Known rows, with every step that occurs:
bevu, zoka, tamukid, zukape: [  2.9  -6.8 -11.8  -6.6 -27.7   4.9  -3.4  -4.3   0.7  -5.6 -19.8  15.3
   2.2 -12.1 -22.5   2.1  -4.7 -11.4   5.0  -2.3 -10.5   9.2  11.0  11.3]
leliv, lete: [  3.7   2.8   6.9  -0.2  19.3  -5.4 -13.5  -4.8  -0.5  -6.6 -26.1 -10.0
   7.9 -21.3   6.5  -3.2  -0.1  11.5   4.0  -3.2   0.2 -20.8 -12.5   4.8]
lete, leliv: [ -3.9   5.7   3.6  13.9  -3.0  -8.9  -3.9   0.3  -9.6   1.3 -28.7  17.5
  -4.5 -15.4   4.1   3.0  -0.3   1.8  -7.1  -5.7   2.3  -5.1   6.8   0.0]
lete, bevu, zoka, meru, tamukid, zukape: [  2.6 -19.1  -9.4   1.9 -11.4  15.6  13.9   0.9  17.7  22.9   6.8 -40.3
  -8.8  18.4 -18.3   6.6  -5.8  -5.7   9.1  -5.0  -6.8  15.7  -6.8 -36.2]
meru, tamukid: [ -9.5   1.8   3.5  -5.5   7.5   3.5  -9.7   3.7   6.5  20.0  -4.0 -27.5
   2.0  -1.9  -8.6   5.8  -1.0   7.8  15.0  -0.3   0.9 -19.4 -14.2   0.2]
lete, zoka, tamukid: [ -2.7  -1.5  -8.1 -11.0  10.5  -0.3   5.7   7.3   0.6 -10.8  -0.2  14.0
  -1.9  -1.8 -17.9  18.1  -1.7  -4.9  -0.9  -6.1   0.5  -3.4 -21.2   6.0]
zukape, meru, zoka, bevu, leliv, lete: [ -3.9   7.8   6.9   8.2  10.3  -4.0  -2.9   3.5  -6.9 -18.3  12.7   9.7
   6.3   4.3  19.1  -0.4   5.9   4.5  -3.8   5.1  -0.9  11.6  15.7  15.7]
zukape, meru: [ -1.7   3.4   5.3   0.3   4.9  -4.2  -4.5  19.8  -9.7   6.5  -8.3 -28.4
  -1.2   6.9  13.0  -5.4   1.8   4.6  -1.6   6.8   5.8 -35.7  -1.2  -7.3]
zukape, meru, tamukid: [-13.8   2.5   9.7  -3.8  11.4   7.3  -1.8  10.9  -2.0  18.1  12.4 -58.7
   2.2   8.6  -2.9  -6.0  -0.4   5.9  12.7   5.4   0.8 -35.4 -21.1  -6.1]
bevu, leliv, lete, zoka, tamukid: [ 13.7  -6.3  -4.3  -8.6  20.7  -1.5 -11.0 -34.9   1.0 -35.8   1.0  19.4
   1.9 -28.6  -7.8  -8.6  -2.8  -3.9   0.7 -13.7  -3.0   5.4 -24.1  30.9]
zukape, meru, zoka, bevu: [-21.5  12.2   2.4   5.0  -1.7  -2.8  15.4  44.3  -6.9   8.6  12.5   3.7
   2.6  29.0   7.5  24.5   6.7   3.4  -3.7  13.4   3.0   2.9  16.3  -6.9]
tamukid, zukape, meru: [ -7.3  -5.5  12.5   4.3  -8.8  -2.3  -1.2   1.9 -18.2  -5.4 -15.4 -32.4
   4.0   1.1   1.1 -16.8   1.6  -1.7  -6.9   5.3  10.5 -27.9   9.7  -7.6]
bevu, leliv: [ 17.9  -3.1  -5.8  -0.5  -3.9 -11.5 -28.5  -9.2  -1.4  -3.4 -22.3  22.5
  -5.1 -14.6  17.4 -15.3   0.9   2.0  -3.1  -1.1  10.0  -8.6  22.9  15.2]
tamukid, zukape, meru, zoka, bevu, leliv, lete: [ -7.7  -1.5  13.6  12.7  -3.6  -2.8   1.8 -15.0 -14.2 -30.2   6.7   6.1
  12.2  -3.1   7.3 -10.9   5.7  -0.7  -9.2   3.8   3.8  19.4  25.3  14.7]
tamukid, zoka, meru: [ 15.1   4.4  -0.3  -2.7  -6.8   1.4  -9.5  26.8   4.2  11.8   0.0  13.0
   0.4   1.4  16.6   3.5   0.6   5.8   1.7   2.8  -3.7 -13.1   4.3 -19.7]
bevu, leliv, lete, zoka, meru, zukape: [ 24.0 -10.4  -3.7  -5.1   2.1   5.4   9.9 -43.1   3.6  -7.2  -2.4 -12.1
   9.6 -29.9   1.1 -15.4   3.1  10.4  12.7  -9.5 -10.1  -2.5 -18.5  -9.7]
leliv, zamanu: [ -5.0  -6.4   4.4   2.7   5.0  -6.3   3.6   0.1   4.5  27.0 -25.1   6.9
  -3.4 -20.5  15.1 -21.5   1.1   9.1 -10.9  -0.7  12.2 -22.7  -4.7   5.8]
meru, tamukid, zoka: [ -6.0  18.8  14.1  -4.6   0.9   4.4  -9.8  -2.0   6.2  19.2  18.2 -13.5
   2.3   7.3  -6.8   8.4  -1.7   2.8  12.7   5.5  -5.5 -15.8 -17.9 -14.9]
lete, zoka, meru: [  6.5  -6.4  -7.8  -3.6   8.6   3.1   8.9  27.4   8.9   4.3  -5.9  -2.1
  -5.5  -6.6   2.6  15.7   1.8   6.4   1.1  -3.8  -0.4 -11.2 -13.6 -21.8]
meru, zukape: [  2.1   4.1  -0.5  -6.1 -16.7  -4.3   5.7 -15.8  -7.1  22.5 -22.3 -13.5
   8.9  -2.3  -6.0  -4.1   3.1   8.2  10.9   3.4  -0.2 -17.9   4.7 -13.8]
zukape, meru, zoka: [-14.7   5.8  10.3   4.5   2.1  -1.8   6.7  25.0  -5.8  15.1  -0.5 -22.0
   5.8  23.1   8.1  19.7   4.8  -1.5   4.4  12.4  -7.2 -23.8   7.9 -15.8]
zukape, meru, tamukid, zoka, bevu, leliv: [ -2.0  22.5   8.7  -1.2  -8.2   4.5  -9.5   2.1  -4.6  -0.3  48.6  -0.9
  -4.8  16.2   9.4 -16.4   1.0   1.9  -1.5   8.8   6.8   6.9   4.7   5.3]

Rows:
[-11.2  20.8  20.7  -3.1   3.6   8.6  -2.9   4.7  -3.7  19.3  34.8 -46.3
   1.4  19.7  -2.1  -3.0  -0.6   1.2  10.3  10.2  -5.6 -31.9 -24.7 -21.9]  zukape, meru, tamukid, zoka
[ -7.0  -3.1  -3.2   9.7  -7.1  -9.2  10.3   4.2   7.6  15.5  -1.6  58.0
  -3.7  -6.9  21.5  -8.4   6.2   3.7 -16.5   3.0  12.1  28.0  30.3  24.9]  meru, zoka, bevu, leliv, zamanu
[ 10.6  -3.8 -12.5  -3.8  12.6   1.2   2.3 -12.9   9.8  -4.1  -0.4  -2.7
  -6.1   7.4 -11.8  10.1  -8.0  -8.2   2.9  -8.7 -13.0  15.8 -22.8  -4.3]  leliv, lete, bevu, zoka, tamukid
[  1.7 -14.2  -8.0  -2.7 -22.7  19.4   4.6   5.1  17.7  19.3  -5.2 -32.1
   1.8 -13.6 -17.9   4.1  -3.1   1.4  20.7  -1.7 -16.1  -0.4  -2.1 -14.2]  bevu, zoka, meru, tamukid, zukape
[ -0.6 -11.8  -7.3   0.5 -16.0   4.9  14.2  -5.1  -8.0  -5.1  10.7 -24.1
  -7.8  30.2 -17.9  -3.9  -6.7 -20.4  -8.7  -0.7  -2.3   7.6  -0.4 -18.0]  lete, bevu, zoka, tamukid, zukape, meru
[  5.4  11.9  -9.3   0.0  -1.0  -9.1  -0.5   4.5   1.7 -16.9   6.7  44.7
 -13.2  -9.8   5.6   4.7   3.1   2.9 -15.9  -1.6  15.9  26.1  14.5   7.5]  lete, zoka, bevu, leliv
[ -1.3   6.2  -8.1   5.4 -10.2 -10.7  -6.2  16.1   2.4  -3.2  -1.7  51.9
  -1.6   7.6  13.5  13.9   5.8   1.0  -5.7   5.3   7.2  31.4  41.2  16.5]  meru, zoka, bevu, leliv
[ -7.8  -7.9  -6.7  -5.8  -0.3  -1.6  -0.2  17.4   0.3   3.0  -8.6  22.6
   9.6  14.8 -10.2  27.8   0.9  -6.0   9.7   1.3  -9.1   3.2   7.2  15.8]  meru, zoka, tamukid
[ 23.9 -10.5  -4.1  -0.4  20.8   1.2  -5.4 -13.6   8.9 -21.9  -5.2   3.5
  -0.4 -32.3  13.0  -9.9   0.8   7.6   1.5 -11.2  -3.2  -2.9 -15.6   3.8]  bevu, leliv, lete, zoka, meru
[  6.7 -13.4  -5.3   0.2  -1.5   2.7   5.2 -30.8   2.0 -17.0  -6.9  -8.0
   0.8   2.1 -23.7   0.1  -8.3 -12.7  -3.7 -10.9  -8.5  22.7 -13.7  -5.5]  leliv, lete, bevu, zoka, tamukid, zukape
[  9.1 -10.6  -8.2  -0.4  19.2  16.7   8.9  -0.8  26.3  22.2  14.5 -50.7
  -4.8   7.6  -6.9  11.3  -6.4   4.9  19.2  -8.5 -18.5   6.1 -33.2 -30.2]  leliv, lete, bevu, zoka, meru, tamukid
[  3.5  -4.5  -7.5   4.8  -3.7 -10.7  -0.4  -0.7   2.1   7.7  -9.4  49.9
 -11.0 -23.5  26.0 -37.0   3.0  10.2 -23.0  -2.6  25.5  16.9  22.3  34.0]  zoka, bevu, leliv, zamanu
[-6.8  7.2 -1.4  6.7 -7.4 -6.6  0.4 22.8 -6.8 -4.6 14.4 22.5 -2.0 19.9
 19.1  6.0  6.8 -0.4 -6.8 10.2  5.9 12.6 35.4  9.4]  zukape, meru, zoka, bevu, leliv
[ -1.6  -6.4  -6.4  -4.5 -25.2   9.8   4.4   1.0  -8.4  -6.8  -2.9 -17.4
   1.5  -1.1 -16.9  -7.8  -3.8 -12.9   3.1   3.2 -10.5  -8.0   5.5   4.7]  bevu, zoka, tamukid, zukape, meru
[-14.0  -2.3   2.5  11.3  -2.9  -5.5  16.4   9.7  -2.0  14.0  14.2  27.4
  -4.2   4.8  26.7 -20.3   7.2   2.0 -18.4   8.3  12.1   9.9  24.7  18.8]  zukape, meru, zoka, bevu, leliv, zamanu
[  7.7   7.1 -10.6   2.9  -4.7  -5.3   2.8   7.2  12.3  21.2  -7.2  -0.7
 -19.3  20.7  -1.0  18.5  -4.2  -6.4  -4.0   1.8  -2.4   6.9   4.9 -36.2]  lete, bevu, zoka
[-13.7 -15.5   1.1  -1.6 -13.0  -0.9   2.7  -1.6  -7.6  -6.6 -16.2  21.8
  14.9   8.2 -22.1  19.7   0.7 -11.5   3.4  -0.3  -5.0   9.4  15.3  14.6]  meru, zoka, tamukid, zukape
[-13.6  -6.2  -0.3  -4.2   3.4   2.5   6.7  23.2  -8.5   2.4   6.1  -7.9
   9.5  27.8  -3.4  17.9   1.8  -8.0   6.8   6.4  -9.7 -14.2   0.4   8.9]  zukape, meru, zoka, tamukid
[  5.7  21.2  10.8  -1.4   8.4   2.5 -18.5 -23.2   6.0 -11.5  31.7  18.6
   3.6 -12.9   4.2 -11.5  -0.6   8.9   3.5  -1.3   0.7  20.9  -9.0  16.9]  meru, tamukid, zoka, bevu, leliv, lete
[ 13.3  21.9  -2.2   1.1 -15.8 -11.2 -18.6   5.1  -3.5  -8.3  12.5  60.4
  -8.4  -1.1  19.7  -7.1   2.0   2.3 -14.3   5.0  12.5  23.9  32.4   9.4]  tamukid, zoka, bevu, leliv
[ -9.9  -9.0  13.8  -3.3  15.6   7.5  13.9 -24.8 -15.8 -37.5   8.5 -33.3
  11.2 -12.1 -22.2  -8.6  -2.1  -6.1  -4.5  -7.3  -2.6 -15.0 -39.4   5.2]  leliv, lete, zoka, tamukid, zukape, meru
[ 11.3   4.3 -12.4   0.2 -10.6 -12.3 -18.4  12.9  -2.7 -10.8  -9.9  46.4
  -8.3  -8.5  18.5 -12.9   2.6   6.6 -11.4  -0.3  19.0  19.6  34.1  24.0]  zoka, bevu, leliv
[-12.2  -7.3  11.6  -1.9  -4.9   4.1  -6.7 -15.0  -1.2   8.7 -12.6 -31.1
   7.5  -7.4 -20.0  -3.2  -1.0   2.3   9.3  -1.2   5.6 -11.2  -5.1   0.8]  meru, tamukid, zukape
[  1.9 -10.9   0.6   1.6   3.2   7.6  12.2 -24.9  -7.3 -17.9   8.0 -38.6
   0.1  12.7 -18.4 -10.5  -7.5 -14.9  -5.2  -5.8  -8.7   5.2 -20.2 -11.2]  leliv, lete, bevu, zoka, tamukid, zukape, meru
[  0.2  -2.1   0.6  -9.4  27.0   2.0   4.4 -12.2   0.7 -23.2  -0.9   2.8
   5.6 -17.0 -17.0   9.8  -2.6   0.6   3.5 -10.9  -6.3  -2.9 -41.6  13.6]  leliv, lete, zoka, tamukid
[  8.9   7.9  -2.3   4.9  12.7  -2.6   1.4 -11.0  12.6   7.3  -7.5 -15.7
  -9.4   3.9   0.0  11.4  -5.1  -1.5   0.2  -2.9 -10.3   3.2 -15.1 -30.1]  leliv, lete, bevu, zoka
